Each row comes from the steps of one path. Every step used is in the known rows, and no mark comes twice. Write the path behind each row, first mark first.
Known rows:
bebi, lipi: [0.00,-1.05,0.77,-1.74,0.71,-1.65,-1.28,1.64,-0.21,0.88,2.42,-0.12,1.09,1.12,0.30,-0.88,1.80,-0.18,-0.93,1.15,-0.04]
bebi, lipi, vezav, giba, pipena: [0.08,-1.35,0.85,-2.11,-0.23,-1.99,-1.87,-0.02,1.35,2.23,4.77,0.84,0.29,2.57,0.06,0.59,3.71,1.89,-0.17,0.83,1.43]
giba, bebi, lipi, vezav: [0.99,-1.48,2.39,-2.94,0.11,-1.55,-2.67,0.45,0.48,-0.09,3.22,0.44,0.49,1.73,1.07,0.97,2.33,-1.54,-0.46,0.74,0.58]
bebi, lipi, resub, giba: [0.37,-1.58,-0.14,-1.72,-0.73,-2.31,-1.57,0.70,-0.27,2.02,3.24,0.40,1.96,2.54,0.57,-2.34,1.34,0.61,-1.09,1.22,-0.48]
giba, bebi, lipi, suda: [2.19,-0.97,1.19,-1.96,0.72,-0.86,-2.68,0.50,0.95,0.12,2.23,-0.49,1.19,2.15,-0.12,0.90,1.10,-1.45,0.19,0.87,1.41]
pipena, lipi, vezav, giba: [-0.71,-1.09,0.28,-2.64,0.51,-0.57,-2.56,0.69,0.41,1.16,4.05,0.17,0.42,2.58,-1.05,-0.33,3.25,3.18,-0.87,1.07,1.29]
vage, lipi, resub: [-1.38,-1.99,-0.27,-1.44,-0.42,-2.39,-2.43,1.11,0.22,-0.25,3.51,-0.10,0.20,1.89,1.02,-1.10,2.24,0.36,-1.35,-0.52,0.65]
vezav, giba, vage: [1.01,-0.97,0.40,0.78,0.82,-1.27,-1.88,-0.32,1.60,2.28,1.70,-0.60,1.58,-1.59,-1.07,0.69,1.65,1.20,-0.88,2.23,2.12]
vezav, lipi: [-1.04,-1.11,-0.15,-1.30,1.02,-1.81,-1.53,1.31,0.95,0.91,2.49,-0.67,1.19,1.31,0.08,-0.15,2.05,2.18,-0.73,1.60,0.32]
lipi, resub, giba: [-0.19,-1.18,-0.67,-0.36,-0.66,-1.71,-1.76,-0.02,0.36,1.59,2.56,0.33,2.47,1.30,0.08,-2.43,1.28,0.98,-0.65,1.17,0.25]
pipena, giba: [0.06,0.08,-0.51,-1.08,0.74,-0.85,-1.72,0.54,0.51,1.40,2.59,-0.54,1.05,-0.42,-0.74,-1.75,2.01,0.65,0.36,1.56,0.95]
lipi, resub: [-0.86,-1.44,0.05,-1.05,0.07,-1.82,-2.04,0.33,0.86,0.60,2.78,-0.17,0.97,1.76,-0.62,-1.14,1.93,1.12,-1.06,0.13,0.85]
resub, giba, suda: [0.73,-1.13,-1.01,1.48,-0.29,-0.41,-1.70,-0.99,0.59,1.79,1.08,-0.29,2.49,-1.07,0.23,-1.01,0.79,-0.57,0.45,1.23,0.18]
bebi, giba, pipena, lipi, resub: [-0.44,-1.81,-0.85,-2.11,0.28,-1.56,-1.47,0.11,1.36,0.91,6.21,-0.23,-0.30,2.47,-0.94,-0.91,3.56,1.50,0.15,-0.18,2.34]
lipi, vezav, giba: [0.07,-0.42,0.54,-1.20,-0.37,-1.17,-2.59,-0.04,1.25,1.41,2.39,0.40,1.30,1.44,-0.51,-0.28,2.90,2.22,-0.45,1.55,1.36]
vezav, giba: [0.49,-0.52,-0.36,-0.05,-0.23,-0.90,-1.72,0.65,1.17,1.62,1.54,-0.48,1.90,-0.07,-0.93,-0.85,2.12,1.93,-0.37,2.00,1.41]
giba, pipena, lipi, suda: [-1.09,-1.18,-0.53,-1.58,2.34,-0.20,-1.83,0.30,0.97,0.63,5.01,-0.21,0.45,2.74,-1.51,0.22,2.45,1.61,0.56,-0.39,2.24]
lipi, vezav, giba, resub: [-0.22,-0.32,0.24,-0.59,-0.52,-2.00,-2.90,-1.89,2.05,1.60,2.89,-0.11,1.25,2.17,-0.44,0.22,2.98,2.83,-1.21,1.21,1.87]
vage, lipi, resub, giba, pipena: [-1.22,-2.23,-1.18,-0.32,-0.98,-2.45,-1.62,0.11,0.61,1.18,5.08,0.67,1.32,1.31,1.66,-1.67,2.45,0.37,-0.12,-0.25,0.98]
pipena, lipi: [-1.30,-1.27,-0.05,-1.87,1.70,-0.47,-1.42,1.66,-0.36,0.18,3.46,-0.47,0.81,1.02,-0.82,-1.00,2.19,1.08,-0.83,0.67,0.65]

Write each row's path:
[2.45,-1.44,0.93,-1.40,-0.81,-1.14,-2.06,0.97,1.11,1.24,2.30,-0.71,1.49,0.41,-0.19,0.51,1.97,-0.12,-0.28,2.06,1.43] -> vezav, giba, bebi, lipi
[-0.19,-2.44,-1.48,0.38,-1.56,-1.71,-2.69,-0.80,0.38,1.08,2.86,-0.14,1.11,0.98,1.51,-1.12,1.30,-0.38,-0.44,-0.46,0.16] -> vage, lipi, resub, giba, suda
[-2.18,-2.51,-0.34,-2.07,1.20,-1.41,-1.54,0.36,0.90,0.78,6.22,-0.07,-0.26,2.77,-1.19,-0.45,3.18,2.09,-0.70,-1.01,1.70] -> giba, pipena, lipi, resub
[1.60,-0.99,0.23,0.26,-0.43,-0.57,-1.67,0.17,0.60,0.71,1.59,-0.11,3.17,-1.49,0.66,-1.01,0.95,-1.54,0.52,2.13,0.88] -> resub, giba, bebi
[-1.70,-1.22,0.85,-3.02,1.57,-0.72,-2.28,0.90,-0.29,0.02,4.27,0.43,0.13,2.46,-0.38,-0.47,2.94,1.43,-0.96,0.20,0.52] -> pipena, lipi, vezav
[1.11,-1.51,0.58,-1.37,-0.78,-1.21,-2.92,-0.90,1.13,2.15,2.56,-0.05,0.13,2.28,-0.10,1.10,2.52,1.14,-0.41,0.68,0.66] -> bebi, lipi, vezav, giba, suda
[-0.37,-0.97,-1.26,-0.91,1.57,-0.09,-1.50,-0.04,0.47,1.64,4.77,0.31,1.97,2.22,-0.86,-1.09,1.86,1.57,1.00,0.63,1.72] -> resub, giba, pipena, lipi, suda
[0.88,-2.26,-0.60,-0.57,-1.13,-1.75,-2.13,-0.91,0.30,2.38,2.77,-0.10,1.32,2.07,0.41,-1.09,0.98,-0.10,-0.65,0.32,-0.40] -> bebi, lipi, resub, giba, suda
[0.24,-1.18,0.26,-0.17,1.81,-1.54,-2.83,0.05,0.79,0.26,2.38,-0.37,0.58,0.37,0.60,1.12,1.06,-0.81,-0.67,0.37,1.94] -> giba, vage, lipi, suda
[-0.43,-1.05,0.15,-1.56,-0.86,-1.77,-2.96,0.73,0.54,0.51,3.15,0.45,0.50,1.58,1.15,-0.25,3.20,1.57,-0.72,0.84,1.17] -> vage, lipi, vezav, giba
[-0.66,-1.79,-1.00,-0.80,-1.19,-2.27,-2.13,0.78,-0.23,0.76,3.33,0.39,1.67,1.41,1.67,-2.38,1.60,0.29,-0.91,0.50,0.03] -> vage, lipi, resub, giba
[0.31,-0.73,0.76,-1.99,-0.60,-2.59,-2.67,-1.20,1.38,1.99,3.54,-0.05,0.74,3.46,0.03,0.29,3.05,2.46,-1.73,1.30,1.09] -> bebi, lipi, vezav, giba, resub
[2.09,-2.14,0.84,-2.12,-1.54,-1.92,-2.72,0.33,1.51,1.41,3.32,-0.59,0.80,2.28,-0.53,0.33,2.14,0.74,-0.95,1.15,1.59] -> vezav, giba, bebi, lipi, resub
[1.24,-1.72,0.13,-0.37,-1.19,-1.33,-2.32,-0.41,1.04,0.86,2.61,0.05,2.54,0.44,0.31,-1.16,1.14,-0.63,-0.06,1.21,0.99] -> lipi, resub, giba, bebi
[0.94,0.15,-0.54,0.13,-0.25,-1.99,-1.67,-1.14,1.78,0.75,2.26,-0.90,1.52,0.27,0.05,-0.89,2.25,0.23,-0.40,1.65,1.85] -> bebi, giba, resub
[-0.91,-1.82,-0.93,-1.86,0.21,-1.07,-1.69,0.70,-0.45,1.37,4.27,0.11,1.70,2.42,-0.52,-2.54,1.71,1.92,-1.04,0.72,0.22] -> pipena, lipi, resub, giba
[-2.22,-1.73,0.68,-2.52,1.77,-0.89,-1.79,0.27,0.53,0.41,6.02,0.73,-0.26,2.34,-0.35,0.30,3.74,1.45,-0.18,-0.56,1.50] -> giba, pipena, lipi, vezav
[-0.02,-1.10,-0.71,-1.44,1.00,-0.80,-0.83,0.70,0.96,0.71,5.19,-0.32,0.35,0.56,-0.61,-0.74,3.39,0.63,0.78,0.75,2.25] -> bebi, giba, pipena, lipi
[-0.31,-0.94,-0.72,0.76,0.23,-1.11,-0.68,-0.03,0.79,1.84,3.31,0.56,2.76,-0.76,0.41,-1.50,1.97,0.21,0.80,1.38,1.05] -> resub, giba, pipena
[-0.24,-1.47,0.73,-0.46,0.48,-2.11,-2.50,-0.36,-0.17,1.01,3.19,1.06,1.40,-0.50,2.38,-0.15,1.78,-0.98,-0.89,1.20,0.60] -> resub, giba, vage, lipi, vezav
[0.32,-1.71,0.09,0.43,0.39,-2.03,-1.91,-0.99,0.81,2.27,2.63,0.20,2.18,-0.25,-0.10,-0.90,0.86,0.33,-1.15,1.39,0.94] -> lipi, resub, giba, vage
[-0.70,-1.65,-1.04,-1.28,-0.47,-2.45,-1.89,0.42,0.85,2.06,3.31,-0.11,2.10,2.70,0.33,-1.63,1.56,2.98,-0.91,1.66,-0.09] -> vezav, lipi, resub, giba
[1.05,-2.36,1.38,-2.42,-0.49,-2.04,-2.45,0.63,0.86,0.29,3.48,-0.37,0.50,2.15,0.19,0.25,1.78,-0.94,-1.03,0.26,0.87] -> giba, bebi, lipi, resub
[-0.81,-1.64,-0.77,-1.03,0.85,-0.50,-1.18,0.67,1.15,1.76,5.01,-0.44,0.71,1.00,-1.55,-0.18,3.36,2.91,0.04,0.84,2.32] -> vezav, giba, pipena, lipi
[-1.47,-1.19,0.74,-1.95,0.16,-1.85,-2.66,0.98,-0.08,-0.62,3.31,0.75,0.15,1.44,1.88,-0.34,2.81,-0.22,-0.84,-0.05,0.43] -> vage, lipi, vezav
